Each row was made from one small tree. The marks that hang from a mark follow it in brackets, in alphabetical order. Every link used is in the known rows. Write each row's tree.
Known rows:
peled[ladi[dasi] tave]: 4.6,-2.2,-6.5,-12.0,0.8,-11.7,-6.3,-7.1,-27.9,-6.9,14.3,-1.4,-16.5,-5.0,20.9,-9.5,15.2,-5.0,0.6,16.4,1.9,-10.9,-35.1
tave[gepo peled[ladi[dasi gega vudo]]]: 4.4,-9.2,-7.5,-21.9,-11.5,5.5,-11.5,-31.4,-17.6,4.3,5.0,-4.2,20.9,11.3,14.2,2.7,4.1,10.7,2.8,9.8,-13.7,4.0,-14.7
ladi[vudo]: -2.0,-1.6,-2.9,-5.5,-3.5,8.8,7.6,-10.8,-20.9,-11.7,-10.2,5.1,-19.6,-7.4,5.6,-3.7,-6.8,9.6,1.8,10.4,-7.3,6.3,6.3
ladi[dasi[tave] peled]: -0.3,2.1,-2.3,5.9,6.4,-12.7,-16.6,-24.4,16.6,-13.6,-4.6,-2.0,-7.1,-63.9,9.5,-10.3,-23.0,-2.6,2.9,19.5,-3.2,8.6,-14.1
ladi[dasi gepo peled]: -0.5,6.8,2.0,8.3,9.9,-22.0,-8.5,-13.7,1.3,-26.1,-15.7,-25.7,-10.1,-47.4,9.4,-11.9,-9.5,1.1,1.6,37.8,-5.3,-6.1,-12.5
dasi[tave[gepo]]: 3.8,-5.8,-2.1,-2.6,-13.9,13.9,-11.3,-17.3,21.0,11.0,2.2,-3.3,8.8,-10.0,1.7,-4.2,-24.3,-3.0,6.4,4.0,1.9,11.0,4.4
dasi[ladi[gega peled]]: -13.6,-7.9,16.9,-0.1,11.2,-10.8,40.8,-36.6,3.5,-8.0,-4.4,-5.9,3.7,-12.9,-6.1,2.6,-13.1,18.3,-6.7,28.0,-18.7,-7.7,11.0
peled[ladi[dasi gega]]: 0.5,5.3,-5.7,-16.8,0.9,-6.4,-12.2,-20.5,-12.9,-8.2,4.5,-0.1,-7.8,-32.0,18.9,-6.6,-1.8,4.3,-0.7,30.0,-9.7,-10.2,-23.0
tave[dasi gepo[ladi[gega peled]] vudo]: -7.0,-59.0,7.3,-0.4,0.9,14.3,1.1,9.9,62.1,7.0,-9.1,42.4,59.8,5.9,-8.8,22.0,-7.7,-0.7,-19.0,-3.8,5.5,-6.9,-5.4
peled[ladi[dasi gega[tave[gepo]] vudo]]: 4.7,-10.2,-7.1,-24.8,-6.5,-4.2,11.7,-36.0,-25.9,-13.1,14.0,1.5,-11.0,-22.1,20.2,-12.8,-11.3,14.5,0.7,47.2,-18.3,-3.5,-30.9
dasi[ladi[gega[tave[vudo]] gepo]]: -12.3,-14.7,17.8,2.5,4.4,-17.8,50.2,-17.2,-13.4,-15.2,-14.0,-25.7,-11.1,-2.2,6.7,-13.6,-3.5,14.4,-1.0,45.2,-16.6,-12.7,7.4
gega[tave[dasi gepo[ladi[vudo]] peled]]: 5.5,-40.6,-2.0,-8.3,-6.7,3.5,12.4,18.0,-10.7,-4.5,19.9,21.0,26.6,57.4,-10.2,12.7,-3.8,7.6,1.2,-9.9,-4.1,8.8,-8.7
tave[dasi peled[ladi] vudo]: -4.2,-21.2,-3.6,0.7,-7.8,4.9,-21.3,31.0,12.1,19.0,-21.4,21.6,42.9,26.0,10.0,22.1,10.7,-10.9,-7.0,-38.7,7.8,-13.6,-5.1
tave[dasi vudo[ladi[gega peled]]]: -16.5,-39.8,-1.6,4.7,9.6,5.0,1.0,10.7,63.5,-0.9,-50.1,15.1,30.1,-0.6,-4.2,11.7,-3.3,-1.5,-16.4,2.5,2.2,-5.2,0.2
gega[tave[dasi peled[ladi[vudo]]]]: 2.7,-17.1,-4.2,-10.0,-7.4,-5.5,12.2,13.9,-34.5,-5.0,9.7,6.8,6.7,38.0,1.8,8.6,-9.4,2.8,4.7,-0.6,-8.1,-2.5,-13.7
gega[tave[peled]]: 2.8,-14.5,1.4,-0.2,-1.4,-19.7,18.5,8.9,-29.1,-5.3,15.2,-10.8,9.6,27.6,1.4,-2.1,4.9,-0.1,6.7,5.0,-8.7,8.6,-15.3
peled[ladi[dasi gega gepo vudo]]: -2.5,10.0,-5.8,-17.8,-3.7,-2.9,-8.0,-23.4,-42.0,-29.2,-17.0,-17.5,-34.1,-41.0,27.7,-15.0,-11.1,11.0,5.3,58.6,-16.9,-9.9,-12.8
dasi[ladi[gega gepo[tave] vudo]]: -16.1,14.1,12.2,-5.6,-3.4,3.3,35.4,-34.5,-22.3,-17.2,-14.9,-25.3,-39.3,-15.2,11.1,-12.1,-20.9,20.0,2.5,52.9,-16.0,-1.7,28.5
ladi[gepo[tave] vudo]: -6.0,20.4,-0.6,-1.1,-13.1,7.6,0.8,-6.7,-22.2,-16.2,-13.7,-22.6,-36.8,-22.7,18.3,-12.1,-21.4,2.8,6.4,43.9,-2.4,8.3,15.4
ladi[dasi gepo]: 2.2,14.1,-3.5,2.3,4.7,-11.6,-15.6,-4.9,-9.2,-22.0,-15.6,-27.8,-27.1,-28.0,13.1,-18.5,3.1,0.5,6.4,25.1,0.7,-6.8,-6.1
dasi[tave]: -1.5,2.8,-2.0,2.2,-7.2,5.9,-13.2,-4.3,0.7,-2.5,-7.2,-3.5,-12.0,-25.4,6.8,-6.5,-22.7,-5.9,8.7,8.3,0.3,10.8,6.7
tave[vudo]: -4.1,-17.9,2.8,8.7,-1.1,-2.8,0.9,9.1,24.0,10.1,-16.9,11.0,19.8,-14.2,11.3,-0.6,12.4,-6.6,-8.7,-8.5,5.7,-2.8,-5.8
dasi[ladi[gega[tave] peled vudo]]: -12.8,-18.5,16.1,-5.1,8.3,-13.6,63.5,-43.3,-23.1,-21.3,-0.6,-4.0,-13.0,-13.4,-2.1,-5.3,-21.7,26.7,-3.8,48.1,-28.3,-0.7,4.9

Write each row's tree:
-10.2,-0.3,-12.1,-2.2,5.5,-6.1,-27.1,-7.0,4.5,-29.0,-51.3,-39.7,-25.8,-17.5,15.5,-19.3,1.1,4.7,10.1,41.2,-10.6,15.2,2.3 => vudo[ladi[dasi[tave[peled]] gega gepo]]
-19.8,-10.2,14.6,4.7,0.4,-5.5,11.4,-10.4,27.8,-15.6,-26.5,-21.1,6.6,-45.6,9.1,1.4,-36.7,-8.8,-5.8,64.6,-3.4,-6.2,4.9 => ladi[gega gepo[tave[dasi vudo]] peled]
-4.6,-6.1,3.7,-6.9,7.7,-27.8,11.5,-15.1,-40.7,-40.4,-10.0,-46.1,-26.6,-19.5,16.1,-23.8,-2.0,3.3,12.9,63.2,-17.4,0.0,-17.7 => ladi[dasi gega[tave[peled]] gepo]
-1.5,-3.4,-1.5,-11.8,-9.3,-2.6,9.1,-0.2,-62.2,-21.6,-8.3,-17.3,-31.7,4.6,23.3,-8.8,0.1,0.6,6.0,44.9,-7.8,-9.7,-14.4 => peled[ladi[gepo vudo] tave]
-8.4,-35.4,4.6,2.0,3.7,2.4,13.8,15.8,10.3,-1.4,-14.4,9.0,2.8,19.6,1.9,2.3,9.1,-13.8,-6.2,-6.3,13.5,-11.6,-9.2 => peled[tave[dasi vudo]]
-8.9,4.4,1.8,-8.8,-12.0,3.2,-8.5,2.9,2.2,-0.5,-11.7,-9.9,0.9,-22.6,22.2,1.5,-20.0,-7.0,-3.0,44.3,-1.1,-14.9,-3.8 => peled[ladi[gega gepo[tave[dasi vudo]]]]
-10.3,-5.2,-0.3,-6.3,4.7,-1.7,-9.0,-14.2,1.4,-27.4,13.5,26.2,-17.1,-60.4,18.5,-3.5,-17.8,7.9,-6.1,51.8,-7.9,22.7,-9.1 => gepo[ladi[dasi gega peled vudo] tave]
-9.1,-0.7,-5.2,-10.3,-0.8,2.8,-21.7,-0.2,-22.0,-23.0,10.3,18.0,-19.3,-25.9,23.1,-3.1,2.0,5.4,2.1,28.9,-5.7,28.3,-1.6 => gepo[ladi[dasi gega vudo] tave[peled]]
-7.1,-17.8,-5.9,14.8,8.5,-14.7,-13.5,7.8,46.5,-6.1,-48.3,-8.7,15.4,-28.7,16.4,-9.1,18.2,-0.8,-11.0,13.3,1.9,1.1,-12.7 => tave[vudo[ladi[dasi gepo peled]]]
-17.0,-25.5,0.8,-1.5,12.8,-6.7,11.0,-1.6,11.7,-31.6,-46.7,-30.8,-8.3,9.5,-3.8,-2.2,-6.8,3.3,-2.3,54.6,-10.1,-0.2,-1.3 => vudo[ladi[gega gepo peled[tave[dasi]]]]
6.5,-38.8,-0.5,-5.4,-5.0,-0.8,8.3,23.0,0.3,1.3,24.9,18.5,36.6,61.2,-13.1,14.4,0.2,2.5,0.4,-15.1,-0.5,5.6,-11.8 => gega[tave[dasi gepo[ladi] peled]]
-12.5,3.1,14.8,-1.2,5.2,-6.2,33.4,-23.6,-16.4,-16.3,-17.6,-28.1,-20.4,-0.4,0.9,-8.3,-7.2,16.8,1.9,38.0,-15.6,-13.0,21.5 => dasi[ladi[gega gepo]]
-9.9,-21.7,7.6,8.4,3.2,7.8,17.2,8.6,41.6,15.7,-22.9,23.5,18.1,16.4,-4.8,11.0,2.1,3.0,-13.5,-32.6,9.2,-20.2,15.7 => tave[dasi[ladi] vudo]
-1.6,-17.3,2.1,-8.7,-8.0,21.2,14.1,-16.4,10.6,16.2,-3.9,7.8,25.9,67.6,-17.0,19.4,-5.1,17.5,-1.5,-39.0,-2.4,-5.1,25.2 => tave[dasi[ladi[vudo]] gepo peled]
1.3,-19.9,0.3,-15.0,4.5,-16.8,15.2,-33.1,-9.0,-14.9,14.5,-19.1,3.5,-2.9,6.2,-14.8,0.8,6.4,5.2,34.9,-14.0,6.1,-26.7 => ladi[dasi gega[tave[gepo peled]]]
-0.4,-40.4,0.4,-11.1,-1.7,17.8,9.8,7.9,-2.6,-8.8,9.7,22.8,2.3,45.9,-9.2,8.5,1.1,0.9,-3.3,-1.7,7.3,-0.5,-4.9 => peled[tave[dasi gepo[ladi[vudo]]]]
6.1,11.7,-13.0,-13.8,-5.4,0.8,-16.0,-15.0,-23.9,-6.2,2.1,11.3,-18.2,-26.7,22.4,-6.3,0.0,9.4,-0.1,11.3,-6.7,-5.0,-18.5 => peled[ladi[dasi vudo]]
-7.6,-17.6,-5.3,12.5,0.5,-3.6,-9.5,21.9,36.6,1.5,-48.7,-8.9,13.5,-1.5,13.8,-6.3,20.8,-2.1,-8.5,5.0,3.9,1.3,-0.5 => tave[vudo[ladi[gepo]]]
-8.6,-21.4,-6.7,-6.1,6.2,-10.7,10.7,1.4,2.1,-14.0,-22.3,-18.2,3.1,26.5,0.6,-5.3,10.5,9.0,1.0,27.2,-14.9,15.5,-8.3 => vudo[ladi[gega[tave[peled]]]]
-1.1,-25.6,-0.3,-7.2,12.1,-14.9,1.6,7.2,-16.5,-31.6,17.1,19.4,-10.3,-19.2,8.2,-9.4,7.1,7.8,-0.6,34.1,-9.7,8.9,-22.9 => gepo[ladi[dasi gega[tave]]]
-16.7,-6.8,11.0,4.9,-1.6,5.0,17.8,-11.8,52.6,16.0,-5.6,12.7,14.7,-18.3,3.7,8.8,-21.6,-2.9,-14.2,8.6,7.4,-6.0,12.6 => gepo[tave[dasi[ladi[gega peled]] vudo]]
-18.4,-13.5,19.5,-2.9,9.0,-10.8,55.6,-39.7,-39.6,-34.9,-22.9,-28.1,-31.5,-12.9,4.2,-9.7,-16.1,20.8,0.8,65.2,-24.4,-7.7,13.8 => dasi[ladi[gega gepo peled[tave] vudo]]
